Each row was made from one small tree. The marks that hang from a mark follow it in brackets, in the order of their numbers. Every link used is in the known rows. Write each row's tree.
Known rows:
Q_134{Q_793{Q_395{Q_174} Q_689}}: [ 1.70 -0.11 -1.91  3.87 -1.86 -0.05  1.10  1.65  4.44  0.02  1.04 -1.15
  1.50 -5.20 -2.11  0.84  2.03 -2.71  2.06  0.74 -1.66  3.57 -4.26 -1.03]
Q_533{Q_793}: [ 0.33  2.47 -1.09  1.49 -1.23 -2.30  0.63  1.95  2.35 -1.18 -0.17 -0.10
  2.77 -5.69  0.11  1.33 -0.48 -2.44  2.48 -0.31 -1.57  5.74 -2.71 -2.47]
Q_689{Q_793{Q_134 Q_395{Q_174} Q_533}}: [ 1.50  0.82 -2.51  2.61 -2.81 -1.18  0.40  3.86  4.20  1.97  0.89 -1.57
 -0.33 -5.07  1.08  2.10  1.07 -4.48  2.96  1.80 -2.23  4.36 -3.85 -0.11]
Q_793{Q_689}: [ 0.44  1.14 -2.33  1.93 -2.24 -0.54  1.82  0.74  1.93 -0.29  0.34 -0.60
  2.11 -5.18 -0.60  1.54  0.57 -1.90  1.79 -1.49 -1.11  4.79 -2.07 -1.52]
Q_580{Q_793{Q_134 Q_395{Q_174} Q_533 Q_689}}: [ 2.50 -1.36 -2.89  3.18 -2.16 -0.08  0.22  2.92  4.47  3.11 -0.42 -3.60
 -1.85 -5.95  1.22  1.64  2.65 -3.26  1.77  0.23 -1.66  2.97 -3.13  1.39]
Q_689{Q_174{Q_395} Q_793}: [ 0.31  2.23 -1.68  0.86 -0.64 -1.08  0.50  2.10  1.00 -1.35  3.42  0.11
  3.70 -3.99  0.98  3.65  0.81 -4.83  3.38  0.38 -1.24  3.61 -2.31 -4.10]
Q_580{Q_793{Q_134 Q_395{Q_174}}}: [ 2.88 -0.68 -0.55  1.48 -1.33 -0.73 -0.76  2.46  3.33  1.72  0.63 -3.42
 -0.10 -4.69  0.48  0.69  1.50 -3.35  1.84  0.80 -1.69  3.21 -2.88 -0.03]
Q_793{Q_134 Q_395 Q_533 Q_580}: [ 2.70  0.66 -1.06  2.15 -2.53 -1.14  1.63  3.03  4.05  2.05 -1.21 -4.20
 -0.91 -3.95  0.36  1.77  1.10 -4.01  2.07 -0.04 -2.28  4.46 -4.02  2.04]
Q_956{Q_134{Q_793{Q_395 Q_689{Q_174}}}}: [ 0.28  1.57 -1.53  1.32 -0.53 -1.82  1.45  2.06  4.88 -1.11 -0.18 -1.76
  2.12 -4.85 -1.11  1.30  1.43 -2.70  1.71 -0.43 -2.14  2.05 -4.51 -0.05]
Q_956{Q_134{Q_793{Q_395{Q_174} Q_533 Q_580}}}: [ 2.23  0.39 -0.59  2.81 -1.28 -1.65  1.05  2.88  5.17  0.44 -0.25 -3.22
 -0.63 -3.97 -1.44  0.67  1.69 -1.98  2.38  1.28 -2.53  2.44 -4.95  2.99]
Q_134{Q_793{Q_395 Q_689{Q_174}} Q_956}: [ 1.70  0.88 -1.14  3.59 -0.02 -1.18  1.50  1.95  3.93  0.56  0.17 -1.75
  2.42 -4.27 -2.31  0.63  2.56 -3.01  1.27 -0.61 -1.95  2.59 -4.46 -1.80]
Q_533{Q_793{Q_689{Q_174}}}: [-0.72  2.06 -3.27  1.87 -0.83 -0.78  1.16  2.18  2.28 -1.01 -0.13  0.26
  3.43 -5.56  0.59  2.63  0.54 -3.76  2.20 -0.50 -0.60  3.70 -2.21 -3.14]
Q_793{Q_395{Q_174} Q_580}: [ 2.07  0.25 -0.88  2.62 -2.08  1.13  0.86  2.24  2.12  0.76  1.34 -1.76
  1.27 -3.17 -1.56  1.23  1.34 -3.57  2.01  0.81 -2.10  4.21 -3.08 -1.45]
Q_533{Q_174{Q_395} Q_793{Q_134 Q_689}}: [ 0.69  0.46 -3.09  2.13 -1.19 -1.13  1.38  2.61  2.68  0.90  0.59 -2.12
  3.06 -7.79  1.26  3.41  0.83 -3.82  3.25 -1.98 -0.64  3.29 -3.98 -2.79]
Q_134{Q_793{Q_533{Q_174} Q_689} Q_956}: [ 1.33  1.07 -1.94  4.70 -1.01 -1.77  2.29  1.69  4.03  2.01 -0.50 -2.66
  1.39 -5.70 -1.42  0.27  1.65 -1.04  2.21 -2.34 -0.33  3.08 -3.30  0.23]
Q_956{Q_134}: [ 0.47  2.15 -0.56 -0.09 -1.50 -2.97  0.94  1.45  2.31 -1.36  0.38 -1.40
  2.15 -4.59 -0.66  0.63 -0.74 -0.88  2.08 -1.31 -1.95  4.55 -2.93 -0.09]
Q_134{Q_793{Q_533} Q_956}: [ 2.45  1.39 -0.03  3.67 -0.61 -3.66  1.40  1.44  3.74  0.56 -0.32 -2.59
  1.07 -4.49 -1.44 -0.40  0.93 -1.45  2.19 -0.72 -1.48  4.19 -3.69  1.09]
Q_580{Q_793{Q_134 Q_395 Q_533 Q_689{Q_174}}}: [ 1.45 -0.12 -2.42  1.66 -1.24 -0.32  0.77  3.17  4.51  2.28 -1.23 -3.71
 -0.69 -5.42  2.27  2.20  2.58 -4.64  1.44 -0.49 -1.48  2.18 -2.84  1.25]
Q_793{Q_395{Q_174} Q_533 Q_689}: [ 1.31 -0.47 -3.71  4.41 -3.13  0.87  1.59  2.49  3.61  1.65  0.86 -0.83
 -0.12 -6.04  0.15  2.33  2.24 -3.52  2.41 -0.21 -1.73  4.54 -3.68 -0.56]
Q_793{Q_134{Q_956}}: [ 2.63  1.18 -0.14  1.65 -1.11 -3.72  1.13  1.63  1.99  1.31 -0.34 -3.27
  1.84 -4.37 -1.36  0.02 -0.16 -2.08  1.68 -1.48 -1.40  4.42 -2.98 -0.55]
Q_134{Q_793 Q_956}: [ 2.42  1.89  0.65  2.69 -0.08 -3.73  1.07  0.83  2.99 -0.59  0.21 -2.29
  2.49 -4.03 -2.75 -0.63  0.58 -0.90  1.59 -0.81 -1.78  4.18 -3.56 -0.71]
Q_793{Q_134{Q_956} Q_533 Q_580 Q_689{Q_174}}: [ 2.06  0.42 -2.25  2.80 -0.93 -1.14  2.04  2.81  2.15  2.65 -1.67 -4.25
  0.34 -3.59 -0.22  1.85  1.99 -3.39  1.48 -1.07 -0.68  1.90 -2.59  1.03]

Which tree is each row?
[ 2.45  0.72 -1.20  4.31 -0.25 -1.57  2.09  1.22  3.91  1.13 -2.01 -3.34
 -0.03 -3.96 -2.27  0.29  1.91 -0.77  1.25 -0.33 -1.37  2.99 -2.94  1.44]
Q_134{Q_793{Q_533 Q_580 Q_689} Q_956}
[ 1.75 -0.50 -3.38  2.15 -1.15  0.01  2.02  2.93  1.80  1.12  0.26 -4.18
  0.66 -4.46  1.51  4.43  2.30 -5.37  2.74 -1.03 -0.57  1.72 -3.00  0.42]
Q_793{Q_134 Q_533 Q_580 Q_689{Q_174{Q_395}}}
[ 2.47  0.78 -0.44  3.16  0.19 -1.30  1.78  0.74  3.31  0.13 -1.28 -3.12
  1.64 -3.32 -3.64 -0.10  1.52 -0.55  0.79 -0.38 -1.59  3.10 -2.58 -0.02]
Q_134{Q_793{Q_580 Q_689} Q_956}
[ 1.33  1.66 -0.49  1.97 -1.28 -0.72  0.89  2.57  3.52 -0.29 -0.92 -1.37
  1.64 -4.28 -0.62  1.70  0.76 -3.23  1.57  0.87 -2.55  5.12 -3.75 -1.76]
Q_533{Q_793{Q_395 Q_580}}
[ 2.22  0.87  0.18  1.88 -0.76 -1.22  0.57  2.23  4.32 -0.63  0.28 -2.97
  0.89 -3.42 -2.68  0.30  1.32 -1.69  2.11  1.20 -2.69  2.36 -4.41  1.38]
Q_956{Q_134{Q_793{Q_395{Q_174} Q_580}}}
[ 2.02 -0.83 -1.89  0.44  0.17 -0.68  0.27  1.82  1.73  0.55  1.04 -3.51
  1.62 -5.42  1.41  3.14  2.02 -4.21  2.11 -1.05 -0.38  1.67 -2.10 -1.37]
Q_580{Q_793{Q_134 Q_689{Q_174{Q_395}}}}
[ 0.84  2.03 -1.76  2.10 -2.37 -0.04  1.51  3.98  4.28  3.23 -0.08 -3.40
 -0.51 -3.99  1.04  2.30  1.29 -3.92  2.63  0.43 -1.91  3.56 -3.22  0.52]
Q_689{Q_793{Q_134 Q_395 Q_533{Q_174} Q_580}}
[ 2.82 -0.51 -1.89  6.02 -1.44 -1.05  1.38  2.39  4.93  1.99 -0.13 -2.03
  0.16 -5.43 -2.15  0.38  3.15 -2.43  1.68  0.16 -2.02  3.20 -4.89  0.20]
Q_134{Q_793{Q_395{Q_174} Q_533 Q_689} Q_956}
[ 1.68  1.39 -1.80  2.33 -0.69 -2.98  0.81  2.14  3.22  1.23 -1.99 -2.24
  2.01 -6.16 -0.84  0.72  0.47 -1.75  1.20 -0.93 -1.74  4.49 -3.30 -1.61]
Q_533{Q_793{Q_134{Q_956} Q_689}}
[-1.05  2.06 -3.00  2.65 -1.55 -0.38  1.55  2.19  2.66  0.61 -0.28  0.06
  3.25 -6.72  0.22  2.07  0.29 -2.28  2.70 -1.45 -0.61  4.51 -2.46 -3.15]
Q_533{Q_174 Q_793{Q_689}}
[ 2.38  0.89 -0.15  1.10 -1.98 -0.92  1.59  2.42  2.94  1.21 -0.40 -3.83
  0.60 -3.32 -0.82  1.27  0.76 -3.55  1.44 -0.12 -2.38  4.22 -3.76  0.21]
Q_793{Q_134 Q_395 Q_580}
[ 2.43  0.00 -1.84  2.19 -0.26 -1.74  1.44  1.85  1.26  0.96  1.09 -3.26
  2.86 -5.01 -0.51  2.76  1.82 -4.05  2.22 -1.86 -0.59  2.26 -3.63 -2.30]
Q_793{Q_134{Q_956} Q_689{Q_174{Q_395}}}
[ 1.28  1.33 -2.28  0.98 -0.75 -1.07  0.90  3.54  2.17  0.73  1.28 -2.76
  0.62 -3.21  2.12  4.39  1.42 -5.62  3.41  0.78 -1.01  2.31 -2.88 -0.16]
Q_689{Q_174{Q_395} Q_793{Q_134 Q_533 Q_580}}
[ 0.78  1.24 -2.20  2.05 -2.63 -2.14  1.88  3.02  2.54  2.16  0.31 -3.29
  0.80 -5.63  1.58  1.72  0.05 -3.37  3.24 -2.43 -0.45  4.10 -3.13  0.79]
Q_793{Q_134 Q_533{Q_174}}
[ 2.00  1.19 -0.76  3.35 -0.52 -2.42  1.52  0.48  3.43 -0.13 -0.72 -2.11
  2.15 -4.61 -2.87 -0.27  1.23 -0.57  1.08 -1.08 -1.39  3.59 -3.14 -0.94]
Q_134{Q_793{Q_689} Q_956}
[ 3.53 -0.37 -0.16  2.72 -0.33 -2.49  0.52  2.82  2.51  3.43  0.73 -5.28
  0.36 -6.17  1.45  1.73  2.04 -2.78  2.45 -2.21 -0.77  2.45 -3.21  0.34]
Q_580{Q_793{Q_134{Q_956} Q_533{Q_174{Q_395}}}}
[ 2.23  1.22 -1.27  2.44 -0.31 -2.25  1.05  2.38  2.90  1.41 -2.64 -3.29
  1.62 -4.75 -1.50  1.06  0.82 -1.42  0.97 -0.23 -1.53  3.64 -2.85 -0.67]
Q_533{Q_793{Q_134{Q_956} Q_580 Q_689}}
[ 1.12  0.92 -1.29  3.08 -1.38 -0.81  1.57  1.01  5.05 -0.33 -0.06 -1.33
  1.62 -5.33 -1.86  0.82  1.58 -2.40  1.51 -0.37 -2.15  4.20 -4.31 -0.65]
Q_134{Q_793{Q_395 Q_689}}
[ 0.37  2.08 -2.47  1.88 -1.15 -1.13  1.02  2.68  1.85 -0.47  2.81 -0.04
  2.24 -4.60  2.25  3.96  1.48 -5.09  3.64  0.37 -1.23  3.61 -2.57 -2.47]
Q_689{Q_174{Q_395} Q_793{Q_533}}
[ 1.72  1.83 -0.36  2.92 -1.13 -2.66  0.85  3.61  3.68  2.76 -0.58 -2.93
  2.22 -5.99 -0.38  0.70  0.64 -3.27  2.03 -1.60 -1.98  4.21 -4.82 -2.15]
Q_533{Q_174 Q_793{Q_134{Q_956} Q_395}}
[ 1.10  1.13 -2.32  2.20 -1.82 -1.45  0.92  2.71  4.50  0.80 -1.50 -1.74
  1.42 -6.81 -0.01  1.89  0.98 -3.52  1.46 -0.26 -2.49  5.05 -4.46 -1.36]
Q_533{Q_793{Q_134 Q_395 Q_689}}
[ 1.76 -0.48 -3.20  3.09 -1.98  0.51  2.50  2.67  2.31  2.61  0.28 -4.36
  0.37 -5.61  0.98  4.00  1.87 -3.78  2.95 -2.22 -0.36  2.60 -3.42  0.69]
Q_793{Q_134 Q_533{Q_174{Q_395}} Q_580 Q_689}
[ 3.63  0.08  0.71  4.27 -0.20 -0.92  0.70  1.88  3.33  1.03  0.36 -3.23
  1.22 -2.64 -3.98 -0.40  2.16 -2.26  1.58  1.18 -2.36  3.00 -4.18 -0.47]
Q_134{Q_793{Q_395{Q_174} Q_580} Q_956}
[ 4.16 -1.06 -0.34  3.45 -1.04 -2.00 -0.73  3.28  3.92  3.66 -0.22 -4.45
 -1.38 -4.93  0.27  0.26  2.34 -2.96  1.62  0.33 -1.99  3.13 -3.35  1.28]
Q_580{Q_793{Q_134{Q_956} Q_395{Q_174} Q_533}}
[ 1.31  0.93 -0.93  2.76 -1.91  0.17  0.83  2.88  4.00  2.56  0.24 -2.67
 -0.18 -5.52  1.68  1.37  1.67 -2.93  2.25 -1.32 -1.38  3.87 -2.70  0.03]
Q_580{Q_793{Q_395 Q_533{Q_174}}}
[-0.55  2.99 -2.44  1.30 -1.64 -1.39  1.13  3.06  2.32  0.03  1.42  0.08
  1.69 -3.92  1.72  2.75  0.33 -4.06  3.17  0.55 -1.07  4.19 -1.48 -1.58]
Q_689{Q_174 Q_793{Q_533}}
[ 2.22  0.04 -1.81  4.43  0.23 -2.15  1.78  1.78  2.93  0.25  0.90 -2.53
  1.89 -5.31 -0.52  2.28  2.76 -3.38  2.62 -1.26 -0.76  2.02 -4.23 -0.99]
Q_134{Q_793{Q_533 Q_689{Q_174{Q_395}}} Q_956}
[ 2.00 -0.30 -2.46  1.04 -0.62  0.10  1.78  2.08  1.02  0.26  0.83 -3.63
  2.16 -3.81  0.21  3.96  1.64 -4.73  2.52 -0.88 -0.62  1.89 -2.86 -1.15]
Q_793{Q_134 Q_580 Q_689{Q_174{Q_395}}}
